Every row comes from one small tree of marks. The marks that hang from a mark follow it in brackets, in alphabetical order. Every link used is in the known rows. Which tree was each row made from?
In the rows, zero is written as 128.
Known rows:
Z{B{V{A{C E} J U}}}: [137 136 160 156 124 114 109  73 107 139  87 149 160  76 110 150 169 117
  93 100 156   5 156 160  64 163  51 117  63 137 136  93 195 183  84 165
 172 118  78 132 197]
V{A{C E} J{H}}: [165 144 142 178 132 123 146 108 127 104 101 140 153 128  92 168 159 115
 111 110 146  66 131 166 108 159  52 142 107 125 162 116 160 122  75 142
 189  98 101 128 174]
B{V}: [126 117 128 126 106 129  89 111 135 142 126 125 134 115 126 105 140 127
 116 140 111 113 153 120  96 146 110 110 121 106 109 103 128 121 128 133
 139 143 106 129 138]
Y{Q S{J{V}} T{Z}}: [132 164 169 227  81 123 155 140 126 114 101 118 105 117  93  85 140 155
 148 106 127 149 142 139 131 115 151 191  96 179 119  75 198 102 173  86
 158 163 181 117  76]
Y{S T{Z}}: [136 126 122 194  79 122 130 148 161 113 125 120 109 149 117 104 129 120
 155 125 106 128 125 120 145 133 137 158 102 172 134 106 155 124 167 109
 145 154 140 109  99]
H{J{V{A U}}}: [119 162 195 122 103 125 165 128 123 117  91 134 145 130 142 160 122 152
 118 127 139 109 119 162  98 123 112 133 116 175 186 112 217 145  97 129
 153 140 141 100 133]
B{V Z}: [152 124 120 143 113 110  87  98 137 145 161 135 143 118 136  92 131 115
 132 151 107 119 183 120  95 152 111  98  98 129 114 112 120 119 141 144
 152 128 110 144 178]
F{Q{Y{S{J} T{Z}}}}: [146 156 167 249  96 137 148 143 180 151 112  93 120 120 111  82 143 104
 135 107 138 125 143 129 153 166  76 153  84 173  93  99 124 110 174 103
 134 150 125 102 112]
B{V{A{C{L} E}} Z}: [146 130 115 157 112  98  89  92 111 147 150 148 157 102 153 103 164  65
  96 133  99  64 170 141  73 193  28 105  90 111 152 101 149  88 117 144
 186 149  79 138 230]
S{J{H V{A U}}}: [147 150 191 159 116 107 151 129 109 127  71 156 169 104 129 174 133 177
  87 116 139 118 120 178  98 100  92 168 116 151 161 101 225 138  49 111
 181 120 142 111 138]
Z{B{V{J U}}}: [123 128 155 133 105 126 102  75 117 152  92 147 139  68 117 137 154 151
  93 120 149  70 149 141  87 128 114 116  73 147 103  98 164 185 129 150
 149 129 108 124 160]
A{C}: [141 141 132 148 139 125 128 118 118 112 113 113 130 115 120 146 118 113
 136 128 142 113 137 134 144 143 117 135 124 118 147 127 107 119 110 123
 137 125 127 127 135]
B{V{A{C E} J U} Z}: [183 145 128 188 125  95 115  58 131 140 137 159 175 102 121 128 161 101
 119 125 137  28 158 164  64 184  35 103  70 154 153 101 191 127  81 168
 183 100  73 131 226]
H{J{V{A{E}}}}: [112 153 182 133 106 128 176 141 121 115 125 139 136 150 136 133 138 117
 116 107 131  84 128 166  84 159  94 131 128 149 172 117 203 139 120 130
 148 124 133 127 143]
H{J{V{A{C{L}} U}}}: [115 175 196 130  98 120 160 113 103 114  75 130 144  90 150 175 131 126
  92 127 143 105 120 171 117 136  88 139 112 156 207 101 197 109  93 107
 166 171 140  89 160]
T{Y{Q S{J{V{U}}}} Z}: [135 139 169 193  79 100 151 118 121 155 101 172 126 136 120  72 143 152
 140 110 124 126 122 166 113 118 126 191  72 191 131  86 178 123  93  75
 149 168 179 124  72]
E{A{C}}: [136 147 157 165 132 156 117 129 141  86  88 128 139 104 123 144 121 135
 156 128 142  91 141 133 151 150 110 119 136 141 148 136 141 111 119 137
 131 126 123 121 134]
S{J{H V{A}}}: [133 153 189 163 118 120 151 137 111 111  79 136 150 113 120 155 140 160
  93 121 126 131 137 174  97 112  95 160 119 138 144 105 196 122  87 105
 172 123 159 127 149]
V{A{C E} J{H} U}: [171 145 148 175 134 111 140  90 126 122  93 166 164 115 100 183 153 124
 104 112 149  48 111 171 105 147  53 146  98 138 179 118 192 141  33 153
 195  93  84 113 164]
T{Y Z{B{V{J}}}}: [126 102 136 163  84 133 107  96 113 145 111 133 124 116 113  80 166  95
 138 107 152 107 164 163  63 159  80 137  38 156  95  90  97 173 135 104
 153 152 147 152 165]
H{J{V{U}}}: [127 155 190 128  98 119 170 116 125 132 104 148 132 112 138 152 107 151
 121 125 140 116 115 149 127 116 145 139 126 166 174 114 184 149 113 118
 130 137 147  97 103]
S{J{H V{A{C E} U}}}: [168 152 190 189 135  98 163 109  99 132  81 172 169 103 117 175 135 138
  88 101 139  61 117 185 103 133  51 174 120 130 183 101 218 140  21 121
 190  98 118 122 145]
L{C}: [137 122 124 131 111 127 121 112 148 136 131 156 136 125 152 124 126 122
 129 124 128 133 155 120 146 118 123 142 133 124 164 114 139 144 128 113
 137 112 147 123 118]
F{Q{Y}}: [131 145 180 142 124 146  98 117 140 156 131 101 140 117 130 110 129 107
 130 129 146 126 137 116 148 167  94 106 113 129 105 138  69 119 127 146
 113 125  99 113 138]
J{H V{U}}: [149 129 191 124  89 112 108 112 106 130 104 171 153 123 139 167 112 167
 118 135 120 126 111 146 136  98 140 163 129 137 167 120 163 146  55 125
 157 114 138 103  98]
V{A{C} J{H} U}: [164 154 154 168 136 113 130  92 129 107  61 131 158 104 102 190 140 147
 110 131 155  88 122 169 114 127  77 140  96 155 175 115 179 132  48 138
 189 112 113 104 164]
V{A{E}}: [126 119 127 131 136 119 139 137 126 127 139 153 143 147 128 124 151 105
 117 111 117  78 125 139  84 148  77 122 118 132 145 125 176 132 102 150
 143 116  98 133 159]
Y{Q S T}: [113 154 133 178 107 129 138 130 162 108 100 127 110 124  87 107 130 145
 134 124 114 151 146 101 155 124 185 157 117 154 119  99 170 106 154 124
 156 146 134 106  72]
Z{B{V{A U}}}: [111 113 154 104 123 118  81 108 110 152  81 136 153  91 138 132 146 137
  92 133 126  67 164 137  72 134  97 116  76 142 129 102 187 190  92 159
 167 145  99 123 173]
Q{Y{S{J{H}} T{Z}}}: [173 136 137 252  98 122 174 140 192 130  81 131 123 120  95 109 140 128
 113 110 117 145 130 128 151 132  88 172 106 166 121  68 122 127 131  81
 183 148 141 115  89]
H{J{V{A{C{L} E} U}}}: [122 160 191 141 104 109 173 116  98 129 107 160 148 101 146 164 141 106
  82 106 131  57 106 175 106 153  64 146 125 149 210 102 208 121  84 124
 169 154 113  97 158]

Which tree is each row?
[125 150 189 128 104 111 176 126 122 134 119 165 146 139 138 147 128 123
 108 109 131  67 109 163  89 142  93 140 124 164 188 115 230 154  87 140
 153 126 122 108 137] | H{J{V{A{E} U}}}
[144 155 126 236 119 119 160 145 150 128  99 112  98 124  83  77 147 130
 133 107 125 150 143 128 137 129 133 181  99 176 110  80 181 104 171  96
 167 164 161 118  78] | Y{Q S{J} T{Z}}
[115 110 135 147  95 121 112 134 120 142 103 148 100 150 113  66 144 115
 149 107 126 128 166 129 129 136 140 166  38 188 110 104 109 169 138 100
 162 180 173 141  94] | T{Y{Q S} Z{B}}
[117 139 153 158 119 158 111 124 137  99  88 136 135  79 135 143 137 112
 126 126 122  98 124 132 149 148  90 124 136 131 149 128 137  87 135 125
 141 162 124 115 151] | E{A{C{L}}}
[101 137 121 142 111 123 138 125 152 130 112 157 109 154 103  77 138 130
 135 122 113 151 144 119 134 140 164 148  95 151 117 104 125 118 120  98
 139 155 147 122  88] | T{Y{Q S}}
[145 155 151 160 118 116 127  93 114 116  64 145 155  83 119 192 156 134
  78 127 144  99 108 171 107 134  62 147 100 142 181 105 177 103  66 120
 198 146 113  94 180] | V{A{C{L}} J{H} U}
[142 155 132 218 119 120 182 146 185 110  73 143 130 123  85 142 128 156
  89 112 107 146 139 132 153 112 143 167 137 133 121  83 183 125 131  95
 175 128 137 105  93] | Y{S{J{H}} T}
[132 148 179 146 111 124 129 119  89 101 127 137 158 130 137 147 138 112
 134 110 135  64 133 161 108 158  82 148 114 122 169 120 168 129  82 138
 147 109 116 133 167] | J{V{A{C E}}}
[132 140 125 199  94 122 117 144 149 119 116 115  94 146  95  82 138 132
 166 128 116 145 138 106 146 133 151 170  94 180 128  99 157 104 162 118
 161 167 143 116  73] | Y{Q S T{Z}}
[185 130 127 164 134  89  95  81 124 151 142 163 175 109 141 123 144  89
 121 133 120  36 168 141  74 177  44 105  86 136 165 107 178 135  59 164
 179 108  68 126 204] | B{V{A{C E} U} Z}
[129 100 143 136 107 130  74 113  84 170 100 131 105 125 110  50 154  94
 145 121 135 132 190 136  76 155 104 149  44 149  95  97  85 161 106 107
 168 179 146 153 118] | T{Y{Q} Z{B{V}}}
[124 179 195 137 111 133 164 132 118  86  87  96 134 124 127 160 122 128
 133 128 146 111 149 166 116 154 106 131 112 153 187 109 174 125 114 116
 160 141 154 115 155] | H{J{V{A{C}}}}
[154 140 133 185 128 130 114 137 102 121 116 105  98 125  95  95 138 114
 165 125 141 165 140 125 123 130 132 173  99 162 133 115 136 104 133 117
 166 154 149 119  83] | Y{Q T{Z}}
[123 162 173 192 116 133 146 130 186 158 106 119 135 115 120 105 138 130
 103 112 126 111 139 121 160 167  95 119 104 139  80 105 115 121 168 123
 119 139 111 118 131] | F{Q{Y{S{J}}}}
[114 152 177 148  94 139 105 128 177 147 127 115 139 141 131 101 128 120
 127 134 122 108 135  99 173 175 121 105  98 148  99 123  95 124 156 140
 119 140 103 109 127] | F{Q{Y{S}}}
[133 175 202 139 115 121 165 118 109 107  75 119 146 111 133 174 117 136
 123 127 157  96 132 166 116 139 107 137 114 167 201 106 202 141  76 123
 158 141 142  97 140] | H{J{V{A{C} U}}}
[112 135 152 125 127 126  81 108 101 118  75  97 140  85 123 135 147 117
 105 134 137  76 196 141  93 161  86 111  74 116 123  98 140 170 113 146
 174 146 106 146 190] | Z{B{V{A{C}}}}
[161 138 123 167 103 117 102  78 147 134 152 133 145 105 121  99 152 125
 132 143 133 109 172 137  81 158 102 101  82 137 105 101 135 116 168 145
 148 118 119 141 199] | B{V{J} Z}
[168 123 125 143 117  97  87  85 132 169 148 160 157 106 146 110 129 125
 126 150 111  99 161 123  94 142 110 105  97 143 129 112 155 134 102 151
 155 127  99 122 167] | B{V{U} Z}
[107 100 134 145  73 119  74 116 121 157  97 145 102 136 108  36 154 111
 144 122 104 116 189 122  97 157 129 148  37 160  93  80 115 160 136 104
 176 192 151 142 113] | T{Y{Q S} Z{B{V}}}
[118 152 127 176 131 124 158 129 151 142  99 138 108 112  91  95 146 159
 104 118 112 130 144 123 145 124 150 144 115 143 101  93 180 108 161 110
 151 151 150 134  93] | Y{Q S{J}}
[161 146 132 239 114 118 151 146 149 131  74 127  95 127  75  97 141 140
 125 119 113 161 145 136 140 116 130 189 108 165 121  83 181 100 136  91
 206 160 156 114  64] | Y{Q S{J{H}} T{Z}}
[152 138 146 170 118 109 137  94 115 130  84 178 159 101 117 179 166 110
  69 108 136  56  98 170 101 146  34 147 113 131 180 111 191 108  54 133
 203 133  81 106 179] | V{A{C{L} E} J{H} U}
[147 132 131 203  76 131 141 136 184 115 123 117 117 138 118  90 141 116
 146 123 117 129 122 108 148 143 110 153  98 180 126  84 102 129 162 110
 142 159 126 115  97] | Q{Y{S T{Z}}}
[133 148 139 140 127 123 145  97 136 117  95 131 154 115 120 160 152 151
 113 124 157  91 103 163  88 126  95 122  98 174 151 121 206 136 101 146
 148 117 115 108 164] | V{A J U}
[144 138 180 171 113 109 165 137 110 126 100 167 159 132 120 143 149 140
  87 102 119  94 125 177  83 131  68 161 131 122 148 105 208 130  75 120
 177 105 133 137 150] | S{J{H V{A{E}}}}
[133 153 196 228  68 134 168 127 144 121  89 116 123  93 117 105 145 136
 117  91 143 118 144 133 137 123 117 183  66 191 103  68 133 177 183  90
 144 154 168 132 101] | Q{Y{S{J{V}} T{Z{B}}}}
[125 142 187 119  93 126 106 136 105  99  96 135 152 143 128 155 131 155
 120 141 119 129 135 150 100 121 115 151 113 138 165 120 172 127  76 124
 170 121 146 119 146] | J{H V{A}}
[108 146 159 135 103 122  92  74  96 130  63 124 153  41 129 160 169 128
  65 121 150  53 150 161  72 154  63 122  57 135 140  81 182 147 122 142
 178 170 100 109 220] | Z{B{V{A{C{L}} J U}}}
[191 152 149 181 115  92  85  65 136 126  92 143 176  98 111 155 145 133
 117 156 135  82 177 161  81 161  61 109  70 158 163  91 179 123  61 155
 212 111  93 117 211] | B{V{A{C} J{H} U} Z}
[126 140 191 193  80 137  96 135 147 141 107  94 120 123 120 100 133 103
 147 114 143 109 158 101 165 162 112 147  53 189 100 108  93 170 178 133
 142 162 122 105 110] | F{Q{Y{S T{Z{B}}}}}
[138 137 197 117  95 110 110 123 104 118  80 160 163 126 140 171 121 169
 114 138 121 112 118 158 105 104 113 156 116 158 178 118 198 139  41 130
 174 123 132 104 138] | J{H V{A U}}
